Each row comes from the steps of one path. Every step used is in the known rows, and no mark comes twice. Write the path behind each row, first mark first.
Known rows
sonep > diso: [-.02, .03, -.09, -.01, -.17, .01, -.10, .27, -.13, -.12, .26, -.02, .13, -.02, .13, -.09, -.03, -.08, .05, .04, .02, .21]
napi > diso: [-.01, -.13, -.02, -.08, -.31, .12, .04, .16, .08, .01, .03, -.05, .12, .04, -.16, .12, -.17, -.03, .05, .16, -.03, -.36]
diso > buvi > lodat: [-.07, -.01, -.05, .12, .04, -.16, .05, -.15, -.08, .04, -.03, -.15, -.13, .06, -.04, -.04, .03, .07, -.04, -.14, -.09, -.18]
sonep > diso > buvi > lodat > domod: [-.33, -.14, -.17, .06, .15, -.19, .08, .13, -.09, .03, .08, .12, .13, .08, .01, .26, .22, .06, .38, -.05, .04, .00]
diso > buvi > lodat > domod: [-.35, -.24, -.12, .05, .14, -.14, .07, -.05, -.07, .09, .01, -.07, .08, .05, -.15, .28, .19, .12, .24, -.16, -.08, -.24]
diso > sonep > buvi > lodat > domod: [-.07, -.02, -.12, .13, .18, -.08, -.02, -.07, .06, .05, -.18, .12, .01, .10, .11, .11, .04, .16, .20, -.13, .08, .01]
bilat > napi > sonep > buvi > lodat: [.22, .29, .09, -.03, .20, .06, -.15, -.21, .22, -.01, -.21, .03, -.33, .03, .15, -.27, -.08, -.09, -.17, .03, -.09, .00]
buvi > lodat > domod: [-.25, -.23, -.11, -.02, .12, -.05, -.13, -.06, -.05, .05, -.09, -.06, .13, .03, -.16, .33, .11, -.09, .14, -.17, -.18, -.26]
bilat > sonep > buvi > lodat > domod: [.08, -.22, -.25, .11, .19, -.08, -.24, .02, .11, .03, -.07, -.02, .09, -.05, -.06, .10, .08, -.07, .07, -.21, -.29, .01]
bize > sagin > lodat: [.02, .02, -.02, .02, .02, .01, -.05, .11, -.21, -.02, .02, -.37, -.19, .29, -.09, .30, .01, -.18, -.27, -.18, .02, -.20]
sagin > lodat: [.05, .03, .02, .09, -.06, .10, -.10, -.04, -.20, -.08, .07, -.36, .02, .18, -.10, .14, .00, -.23, -.35, -.05, -.17, -.22]
napi > bilat > buvi > lodat: [.06, .07, .18, -.03, .13, .09, -.08, -.20, .00, -.08, -.08, -.09, -.20, .01, -.03, -.13, -.14, .00, -.05, -.08, -.06, -.09]
bize > sagin > lodat > domod: [-.26, -.21, -.10, -.02, .12, .01, -.02, .19, -.19, .03, .06, -.26, .02, .26, -.18, .59, .18, -.09, .03, -.19, .02, -.27]
sonep > diso > napi > bilat > buvi: [-.14, .17, .25, -.16, -.17, .10, .15, .14, .00, -.14, .27, .12, -.06, -.07, .24, -.27, .00, .32, .08, .30, .33, .25]
sonep > diso > napi > bilat: [-.31, .17, .21, -.20, -.40, -.01, .18, .21, -.04, .02, .03, .21, .18, .04, .21, -.19, .10, .19, -.02, .27, .47, .16]
bilat > sonep > buvi: [.37, -.11, -.19, .15, -.09, .03, -.26, .13, .09, -.07, .19, -.25, .01, -.18, .04, -.35, -.11, .04, -.21, -.15, -.28, .19]
napi > sonep > buvi > lodat: [.18, .22, -.03, .06, .22, -.03, -.16, -.10, .11, .02, -.33, .04, -.23, .21, .10, -.15, -.04, -.13, -.15, -.09, .06, -.07]
napi > bilat > sonep > diso > buvi > lodat: [.00, .04, .02, .05, .05, -.16, .10, .07, -.01, .00, -.08, .06, .04, .04, .02, -.19, .00, -.06, .01, .00, .06, .24]
lodat > domod: [-.32, -.34, -.10, -.07, -.06, .07, -.09, .11, -.09, .01, .18, -.19, .25, -.06, -.17, .26, .12, .07, .15, -.13, -.12, -.22]
buvi > lodat: [.04, .00, -.05, .03, .02, -.06, -.16, -.17, -.05, .01, -.14, -.13, -.06, .03, -.06, .01, -.06, -.17, -.15, -.15, -.20, -.19]
napi > sonep > diso > bilat > buvi: [.10, .15, .22, -.12, .09, .18, .22, .02, -.12, -.13, .24, .09, -.11, -.09, .01, -.06, -.05, .06, .05, .25, .28, .31]
sagin > lodat > domod: [-.23, -.20, -.05, .03, .05, .09, -.07, .05, -.18, -.02, .10, -.27, .21, .16, -.20, .45, .16, -.15, -.05, -.07, -.14, -.28]
diso > bilat > napi > sonep > buvi > lodat: [.22, .31, .19, -.05, .12, .06, .06, -.34, .12, .09, -.25, .16, -.28, -.06, .07, -.19, -.04, -.06, -.21, .06, .06, .05]

Write each row's path
[.17, .13, .02, .04, -.08, -.13, -.06, -.10, .18, .07, -.27, .13, -.06, -.02, .15, -.33, .00, .05, -.26, .01, .04, .13] -> diso > napi > bilat > sonep > buvi > lodat
[.18, -.10, -.12, -.01, -.09, .00, -.17, .28, -.04, -.15, .28, -.12, .20, -.15, .02, -.18, -.08, -.17, -.06, .06, -.18, .39] -> bilat > sonep > diso
[-.14, .01, .10, -.12, .37, .04, .17, -.06, -.05, -.02, -.05, .28, -.02, .04, -.08, .33, .12, -.07, .29, .15, .21, .13] -> napi > sonep > diso > bilat > buvi > lodat > domod
[.37, -.08, -.06, .13, -.19, .03, -.02, -.01, -.02, .05, .14, -.11, .07, -.28, -.05, -.27, -.06, .06, -.26, -.12, -.11, .24] -> diso > bilat > sonep > buvi
[-.10, -.19, .03, -.06, .10, .07, .20, -.13, .03, .06, -.04, .21, .04, -.05, -.25, .46, .01, .03, .32, .11, .00, -.27] -> napi > diso > bilat > buvi > lodat > domod
[-.06, .10, -.10, .12, .06, -.22, .07, .05, -.09, -.03, .04, .06, -.07, .09, .12, -.07, .05, -.01, .11, -.03, .04, .11] -> sonep > diso > buvi > lodat
[-.01, .05, .07, -.03, -.29, .02, .20, .08, -.25, .03, .19, .13, .19, -.15, .01, .02, .02, -.04, -.03, .07, .21, .24] -> sonep > diso > bilat
[-.13, -.20, -.07, .00, .29, .03, -.13, -.10, -.01, -.07, .10, -.09, -.05, -.04, -.11, .26, .06, .04, .23, -.11, -.23, -.17] -> bilat > buvi > lodat > domod
[-.05, .26, .19, -.09, .03, -.04, .08, -.05, .05, -.09, -.03, .26, -.16, .04, .24, -.18, .00, .10, .06, .22, .23, .19] -> sonep > diso > napi > bilat > buvi > lodat
[.25, .20, .09, .03, -.23, .16, .14, .02, .29, -.03, .07, .12, -.13, -.08, .24, -.32, -.27, .32, .08, .28, .12, .07] -> bilat > napi > diso > sonep > buvi
[.06, .31, .02, -.01, .11, -.12, -.02, -.13, .17, .06, -.36, .19, -.25, .20, .22, -.18, .07, .04, -.18, .11, .24, -.04] -> diso > napi > sonep > buvi > lodat
[-.05, -.03, -.05, .07, -.06, -.13, .18, -.05, .07, .08, -.14, .04, -.08, .14, -.12, .10, -.06, .03, .11, .08, .00, -.36] -> napi > diso > buvi > lodat
[-.17, -.24, -.20, .06, .21, -.19, .03, .14, -.01, .01, .09, .04, .19, -.02, -.08, .19, .17, -.02, .28, -.03, -.12, .15] -> bilat > sonep > diso > buvi > lodat > domod
[-.01, -.09, .12, -.10, -.42, .11, .32, -.03, -.07, .14, -.01, .11, .18, -.10, -.26, .21, -.11, .00, -.03, .17, .16, -.27] -> napi > diso > bilat
[-.02, -.18, -.09, .04, .12, -.02, -.16, .02, .11, .08, -.20, .05, .15, .00, -.08, .05, .06, -.04, .06, -.21, -.10, .00] -> napi > bilat > sonep > buvi > lodat > domod
[-.03, .12, .39, -.30, -.07, .26, .21, -.26, .01, .05, .02, -.08, -.08, -.20, -.15, -.09, -.06, .01, -.23, .24, .09, -.02] -> diso > bilat > napi > sonep
[.26, -.07, .00, .06, -.16, .10, -.17, .15, .10, -.02, .04, -.17, .08, -.11, .03, -.40, -.12, .07, -.22, -.15, -.08, .18] -> napi > bilat > sonep > buvi
[.22, .12, -.16, .18, .04, -.09, -.23, -.09, .03, .01, -.13, -.02, -.17, .05, .14, -.17, -.05, -.06, -.13, -.22, -.14, -.06] -> sonep > buvi > lodat
[.03, .12, .21, -.16, -.30, .15, .17, -.08, -.09, -.01, .35, .08, .05, -.39, .07, -.15, -.04, .03, -.06, .21, -.02, .29] -> sonep > diso > bilat > napi
[.29, .29, .06, .07, -.02, .02, .07, -.19, .31, .01, -.22, .23, -.25, .01, .23, -.23, -.26, .11, .04, .20, .02, .01] -> bilat > napi > diso > sonep > buvi > lodat
[-.09, -.11, -.22, .11, .13, -.08, -.18, .01, .03, .06, -.08, .05, .04, .05, .03, .17, .12, .01, .16, -.23, -.12, -.14] -> sonep > buvi > lodat > domod
[.07, -.05, .05, -.09, -.16, .07, -.07, .30, -.03, -.10, .13, -.03, .26, -.09, .00, -.23, -.09, -.14, -.07, .07, .02, .38] -> napi > bilat > sonep > diso
